Each row comes from the steps of one path. Every step used is in the known rows, and no mark comes twice. Write the path behind each row, first mark first.
(in the rows, 128 means zero)
Known rows:
zudar-pefav-lekebe: [132 124  90 120  88 120 155  95 144 112 112 119 122 129 118 147 174 135
 159 130 150 131 110 143 109 136 130 147 127  84 116 145 126 132 132]
lezo-dipe-puza: [150 157 117  65 126 128  77 123 121 130 126 127 120 125 160 123 104 119
 152 135 131 126 120 118 133 125 128 124 125 132 128 128 137 131 117]
kasenev-pefav-papo: [103 150 144 107  93 130 144 129 148 132  76 115 136 128 118 141 132 132
 106 142  84 140 114 112 148 144 131 119 114 117  99 130 130 129 134]
vomim-pefav-lekebe: [136  99  79 100  97 111 158 117 147 122 116 104 140 128 126 145 118 134
 148 100 136 141 117 121 128 132 129 155 162 108 107 148 128 130 133]
mikele-pefav-vomim: [111 154 135 103  90 133 140 165 133 108 137 121 123 130 118 132 127 138
 142 113 109 127 145 127 174 125 128 138 115  99  99 131 148 109 132]
dipit-dipe: [146 119 135 136 119 129 108 121 121 124 139 127 122 131 121 140 117 130
 100 124 133 145 130 120 130 135 129 157 131 107 107 135 131 126 130]
vomim-pefav-dipit-dipe-lezo: [151  80 112 136 162 123 106 143 132 101 141 114 126 132 118 138 124 124
  89 101 119 141 143 108 126 130 124 133 150 148 122 124 129 129 118]
lekebe-pefav-lezo-dipe-puza: [143 141 134  72 160 126  84 107 117 162 143 129 128 125 162 115 106 110
 140 135 123 122 125 137 110 116 130  79 147 120 137 112 133 122 127]
lezo-pefav-dipit-dipe: [152 147  99  69 168 134 101 131 132 145 153 138 143 132 109 136 132 140
  97 126 131 132 136 128 137 140 129 166 152 133  97 129 126 127 135]
pefav-kasenev: [129 127 199 131  87 125 144 152 122 130 132 118 122 129 120 129 126 130
 131 138  96 152 133 134 134 121 128 128 112 111 105 138 112 127 133]
papo-pefav: [128 145 141 141 121 132 140 128 120 125 119 129  96 129 124 133 102 137
 130 126 122 126 118 129  95 140 129 149 103 136 110 132 133 142 125]
degupuv-pefav: [122 127 120 165 117 124 149 118 124 127  90 133 129 131 124 134 117 128
 139 118 138 146 111 135 102 142 124 119  96 104 122 127 130 128 126]
dipit-dipe-lezo-pefav-papo: [147 126 124 137  77 138 104 145 140 153 121 128 133 129 108 122 145 130
  60 142 128 140 125 125 131 148 129 145 129 182 128 132 128 130 130]
degupuv-pefav-dipit-dipe: [148 112  99 144 162 123 111 119 130 124 117 144 132 133 117 144 119 131
 103 113 138 151 119 132 108 138 125 125 100  96 113 125 127 121 123]
vomim-pefav-lezo-dipe: [131 135 120  93 158 126  80 127 124 139 110 127 121 129 158 114 113 119
 114 125 115 122 130 123 130 126 126 162 174 114 109 121 128 145 127]
dipe-puza: [140 117 128  77 124 125 131 118 123 123 130 110 122 126 127 128 100 129
 156 128 123 142 122 115 128 126 126 111 109 131 126 123 136 131 123]
puza-dipe: [103 106 140 158 134 129 142 117 130 125 144 138 133 129 144 131 120 128
 120 135 143 105 130 126 136 131 128 147 136 120 167 136 131 129 124]
dipe-lezo: [114 128 144 186 123 129 144 125 124 122 123 110 117 130 124 128 120 125
 132 137 121 147 129 120 126 134 123 117 113 159 134 125 128 128 122]
puza-dipe-lezo-pefav-vomim: [107 118 131 141 103 141 139 174 132 143 152 141 132 130 129 120 155 126
 108 113 137 106 160 130 138 123 128 129 133 194 176 128 142 113 123]
dipit-dipe-lezo-pefav: [151 139 114 129 114 136 106 136 120 147 131 130 137 131 109 126 138 127
  88 135 136 136 136 129 129 136 129 148 136 186 127 132 128 127 132]
mikele-pefav: [117 160 117 115 123 129 139 127 133 110 122 123 138 129 121 129 117 137
 140 142 114 124 123 130 166 139 128 150 122  98 106 134 131 125 133]
mikele-pefav-degupuv: [110 147 183 115 126 129 146 140 147 125 109 124 147 130 121 133 122 140
 147 131 129 124  73 139 171 160 128 136 113  95 103 151 132 110 130]
lezo-dipe: [128 178 131 132 128 132  89 126 124 131 129 130 120 129 160 127 114 123
 136 139 129 122 119 128 134 137 127 151 143 110 111 134 128 134 122]
lekebe-pefav-dipit: [109 128 143 137 174 123 150 125 135 130 166 118 138 131 129 141 115 129
 144 124 117 135 127 136 108 140 128  92 148  92 106 120 125 111 130]
kasenev-pefav-degupuv: [101 153 199  95 134 127 152 136 145 135  73 117 145 131 118 146 132 132
 142 132 106 142  76 119 147 156 132 112 115 118 103 147 125 115 134]
vomim-pefav-puza-dipe: [129  65  90 141 131 119 145 130 125 102 151 130 141 122 132 124 126 126
 131  84 141 104 159 111 135  87 125 145 177 119 169 127 128 138 127]
vomim-pefav: [122 106 132 114 121 123 143 136 125 104 122 105 128 130 124 134 108 133
 132 102 113 137 126 117 121 139 126 152 161 114 104 133 133 139 127]
lekebe-pefav: [112 130 160 151 123 124 152 120 123 131 149 113 131 130 129 139 108 125
 142 127 119 139 122 144 104 138 131 102 147  96 111 128 129 117 132]
zudar-pefav-lezo-dipe-puza: [150 143 118  52 145 132  70 102 117 123 104 139 106 125 150 111 156 118
 141 139 134 117 123 136 112 118 126 121 127 111 132 118 130 149 122]
pefav-mikele: [127 132 165 123 113 119 135 140  97 116 139 123 117 127 120 127 123 127
 155 154 129 135 122 121 134 125 127 126 107 108 102 120 128 132 134]
degupuv-pefav-lezo: [117 123 121 160 149 125 142 106 122 153  80 141 125 131 124 121 116 126
 125 135 129 150 121 133 108 136 124 115  93 105 125 116 120 132 132]
puza-dipe-lezo: [105  99 134 202 133 131 145 125 130 125 137 134 127 128 143 125 128 120
 110 136 143 109 133 123 132 129 126 122 119 169 190 130 129 123 117]
zudar-pefav-vomim: [113 127 168 126  78 134 139 161 125  92 131 118  99 130 115 140 180 134
 147 105 119 136 146 139 109 131 127 138 121  86 106 129 145 126 128]
mikele-pefav-zudar: [114 151 141 112 155 133 131 127 145  92 126 129 146 127 137 127 126 134
 160 129 128 123 108 139 173 160 127 139 110  98 105 135 119 120 131]
mikele-pefav-lekebe: [133 152  59 101 101 119 160 106 155 129 116 124 151 128 121 141 121 139
 156 125 136 126 112 135 173 133 131 151 120  97 109 147 129 116 137]
pefav-puza-dipe: [121  97  94 169 135 124 144 121 127 121 163 142 136 123 133 122 130 129
 136 119 150 106 157 115 142  83 125 131 146 120 174 123 124 131 128]
lekebe-pefav-lezo: [107 123 160 146 156 126 151 107 120 159 142 118 129 129 127 126 110 122
 127 141 115 139 128 136 106 131 129  97 146  97 117 116 123 118 140]
puza-dipe-lezo-pefav: [112 126 112 148 131 137 141 132 128 146 139 143 148 129 134 118 139 125
 107 135 142 102 142 132 133 130 128 137 142 198 182 134 128 129 125]
zudar-pefav: [116 131 149 135 107 130 142 119 123  94 117 121 113 130 116 137 167 132
 144 130 125 127 124 139 104 141 127 143 129  88 114 133 130 144 129]
lekebe-pefav-zudar: [107 123 184 151 153 128 142 121 136 115 155 116 140 128 145 138 121 119
 162 116 136 135 108 150 110 160 128  94 137  93 114 127 117 110 131]
lezo-pefav: [121 166 120  89 123 134 139 132 126 148 127 124 141 130 116 127 125 136
 133 138 121 133 129 131 130 142 129 160 150 144 104 136 129 136 138]

Which path is each row?
[125  83  98 203 117 128 148 118 123  88 141 145 123 123 121 119 189 121
 132 118 152  98 157 133 113  85 125 119 131 145 202 119 122 140 120] : zudar-pefav-puza-dipe-lezo
[148 105 101 188 161 123 113 124 129 121 108 139 127 133 115 138 129 123
  96 117 139 151 122 130 106 134 123 101  82 141 136 118 124 117 116] : degupuv-pefav-dipit-dipe-lezo
[119 152 139 132 153 140 130 138 138 130 122 125 145 128 131 117 142 128
 144 129 137 133 121 140 134 162 125 127 121 186 124 128 112 128 128] : dipe-lezo-pefav-zudar
[147 135  97 138 165 130 106 131 138 108 140 129 139 131 113 133 130 132
  96 138 116 130 135 123 169 133 127 131 109 140 120 125 126 115 123] : mikele-pefav-dipit-dipe-lezo
[136 147  78 129 123 124 142 126 130 111 135 125 144 124 112 122 126 139
 159 126 122 122 150 125 174  97 127 137 130 101 117 124 125 128 136] : mikele-pefav-puza
[127 152  98 108 131 122 146 122 125 120 101 122 143 124 111 137 129 130
 153 128 102 141 151 106 151  93 128 113 130 124 112 118 122 133 139] : kasenev-pefav-puza
[125 170 128 124 162 132  84 113 125 156 114 140 116 129 158 114 112 121
 119 156 129 127 129 124 137 126 125 150 140 114 115 121 124 137 128] : pefav-lezo-dipe
[120 153 155  75 120 120 139 136  96 112  95 122 134 125 114 140 131 126
 153 151 106 129 124 112 146 126 132 111 104 117  94 119 127 134 140] : kasenev-pefav-mikele
[122 118  71 139 133 127 146 120 134 106 157 149 152 121 133 120 132 132
 138 126 136  89 151 125 179  86 129 142 138 111 172 128 131 123 131] : mikele-pefav-puza-dipe
[128 136 139 137 154 133 134 110 121 155 109 137  94 130 123 117 105 133
 115 145 118 130 127 127  99 135 131 141 101 139 112 119 125 145 131] : papo-pefav-lezo
[135 150 175 122  86 133 147 167 119 150 124 124 136 129 110 114 148 130
 120 138  99 145 140 139 131 123 130 122 117 188 120 137 108 127 133] : dipe-lezo-pefav-kasenev
[124  89  96 217 133 126 148 124 127 119 153 138 134 123 131 117 138 121
 128 127 149 111 157 115 139  83 125 111 128 169 202 119 121 127 121] : pefav-puza-dipe-lezo
[116  89 116 177 132 122 156 115 123 128 183 138 150 123 135 129 126 119
 140 112 147 105 153 137 116  88 131  94 164 106 182 122 126 117 132] : lekebe-pefav-puza-dipe
[143 111 123 163 169 128 103 127 129 120 147 125 122 133 118 136 131 126
  93 133 130 149 140 115 133 131 125 122 114 148 127 121 123 120 120] : pefav-dipit-dipe-lezo
[108 121 134 146 161 141 131 134 142 129 140 152 153 126 148 114 154 123
 125 130 159 100 125 142 140 151 127 132 133 195 186 132 114 122 125] : puza-dipe-lezo-pefav-zudar
[167 133  61 112  98 126 120 112 142 163 126 128 150 129 107 137 145 131
 102 126 155 142 122 132 135 130 132 148 135 182 131 144 123 122 136] : dipit-dipe-lezo-pefav-lekebe
[106 115 171 163  83 127 150 129 145 140 143 106 129 128 125 135 121 128
 114 133 115 138 109 141 107 150 129  96 141  93 114 128 131 116 130] : lekebe-pefav-papo
[134  95  99 215 129 130 146 130 123 123 147 149 105 122 131 116 124 124
 119 122 149  98 153 122 105  90 131 117 104 193 197 118 126 136 116] : papo-pefav-puza-dipe-lezo
[145 130 102 154 122 128 140 129 117 123 132 132 101 124 113 123 109 138
 149 114 125 126 142 124 102  97 129 134 109 138 122 120 128 145 128] : papo-pefav-puza
[107 115 123 161  92 138 140 142 149 155 131 140 142 127 131 113 149 130
  78 145 139 102 125 131 136 143 126 136 136 195 182 134 128 129 123] : puza-dipe-lezo-pefav-papo
[113 117 155 145  70 132 137 128 144 102 107 115 110 129 114 133 172 136
 114 136 119 130 112 138 105 152 127 142 122  84 115 132 131 145 126] : zudar-pefav-papo
[120 137 206 137 126 131 146 143 137 140 107 126 103 131 123 133 110 138
 136 121 134 128  69 136 100 163 131 133  94 132 111 146 129 128 123] : papo-pefav-degupuv
[127 153  80  85 108 117 158 100 150 140  80 114 152 128 121 154 129 132
 149 137 114 142 116 118 152 129 134 122 120 120 106 143 125 121 140] : kasenev-pefav-lekebe
[143 120 121 122 170 127 103 122 134 120 154 128 124 133 120 143 118 133
 104 128 130 145 133 115 136 133 126 146 129 101 100 126 126 123 126] : pefav-dipit-dipe
[106 125 178 143  89 129 152 164 126 128 169 110 120 130 124 142 126 126
 144 101 115 141 145 140 110 129 130  92 141  93 108 126 147  98 131] : lekebe-pefav-vomim
[122 137 162 132  92 137 137 169 124 123 134 126  84 129 121 134 115 137
 131 108 115 130 145 126 102 130 130 137  97 133 104 127 148 126 123] : papo-pefav-vomim
[155 119 105  31 158 124  70 123 120 136 109 120 120 125 162 110 102 117
 130 121 117 124 130 115 130 114 127 129 160 133 123 119 135 144 121] : vomim-pefav-lezo-dipe-puza
[125 167 134 115 145 134  83 106 120 125 105 142 105 128 149 117 167 121
 123 148 130 110 128 143 111 132 127 155 145  89 118 124 123 149 129] : zudar-pefav-lezo-dipe
[152 144  93  84 156 124  79 104 118 158  81 151 124 126 156 108 105 115
 139 137 137 134 111 130 110 120 125  93  94 127 140 113 130 134 119] : degupuv-pefav-lezo-dipe-puza
[173 126  84   4 169 130  90 131 131 145 153 133 142 129 113 132 123 137
 116 116 134 135 132 117 137 129 129 130 137 157 109 126 131 127 128] : lezo-pefav-dipit-dipe-puza
[120 162 148 134 157 128  96 107 120 163 140 134 127 129 158 120 115 113
 121 145 124 119 128 144 112 132 131 107 160  99 121 118 124 122 132] : lekebe-pefav-lezo-dipe
[162 158 116  59 158 133  69 113 116 156 112 145  91 124 157 105  97 122
 129 139 124 111 119 126 105 121 131 124 102 156 131 116 132 147 118] : papo-pefav-lezo-dipe-puza
[108 123 209 134 113 130 147 133 138 105 105 119 119 131 115 139 173 134
 149 120 144 130  75 147 108 165 128 137 119  82 114 148 131 129 127] : zudar-pefav-degupuv
[136  96 192 101  83 121 146 166 118 109 123 108 126 128 119 129 120 130
 128 108  88 147 138 126 127 120 127 142 147 111 102 142 116 134 132] : vomim-pefav-kasenev
[115  82 119 225 131 123 157 123 123 127 176 133 144 122 134 122 133 113
 130 111 146 109 156 137 112  86 129  70 148 151 206 117 125 112 125] : lekebe-pefav-puza-dipe-lezo
[163 133 136 108 104 128 101 154  91 138 140 137 133 127 101 122 150 123
 104 149 143 132 138 128 131 124 131 134 115 182 121 120 128 131 136] : dipit-dipe-lezo-pefav-mikele
[127  58  88 182 128 121 151 139 127 101 146 127 138 122 131 117 133 123
 123  96 135 110 163 112 131  84 125 122 166 168 196 122 125 135 120] : vomim-pefav-puza-dipe-lezo
[149 148 111  61 160 129  73 109 121 158 119 132 116 126 161 109 106 118
 135 148 126 127 125 114 139 118 126 119 123 133 127 114 130 137 123] : pefav-lezo-dipe-puza
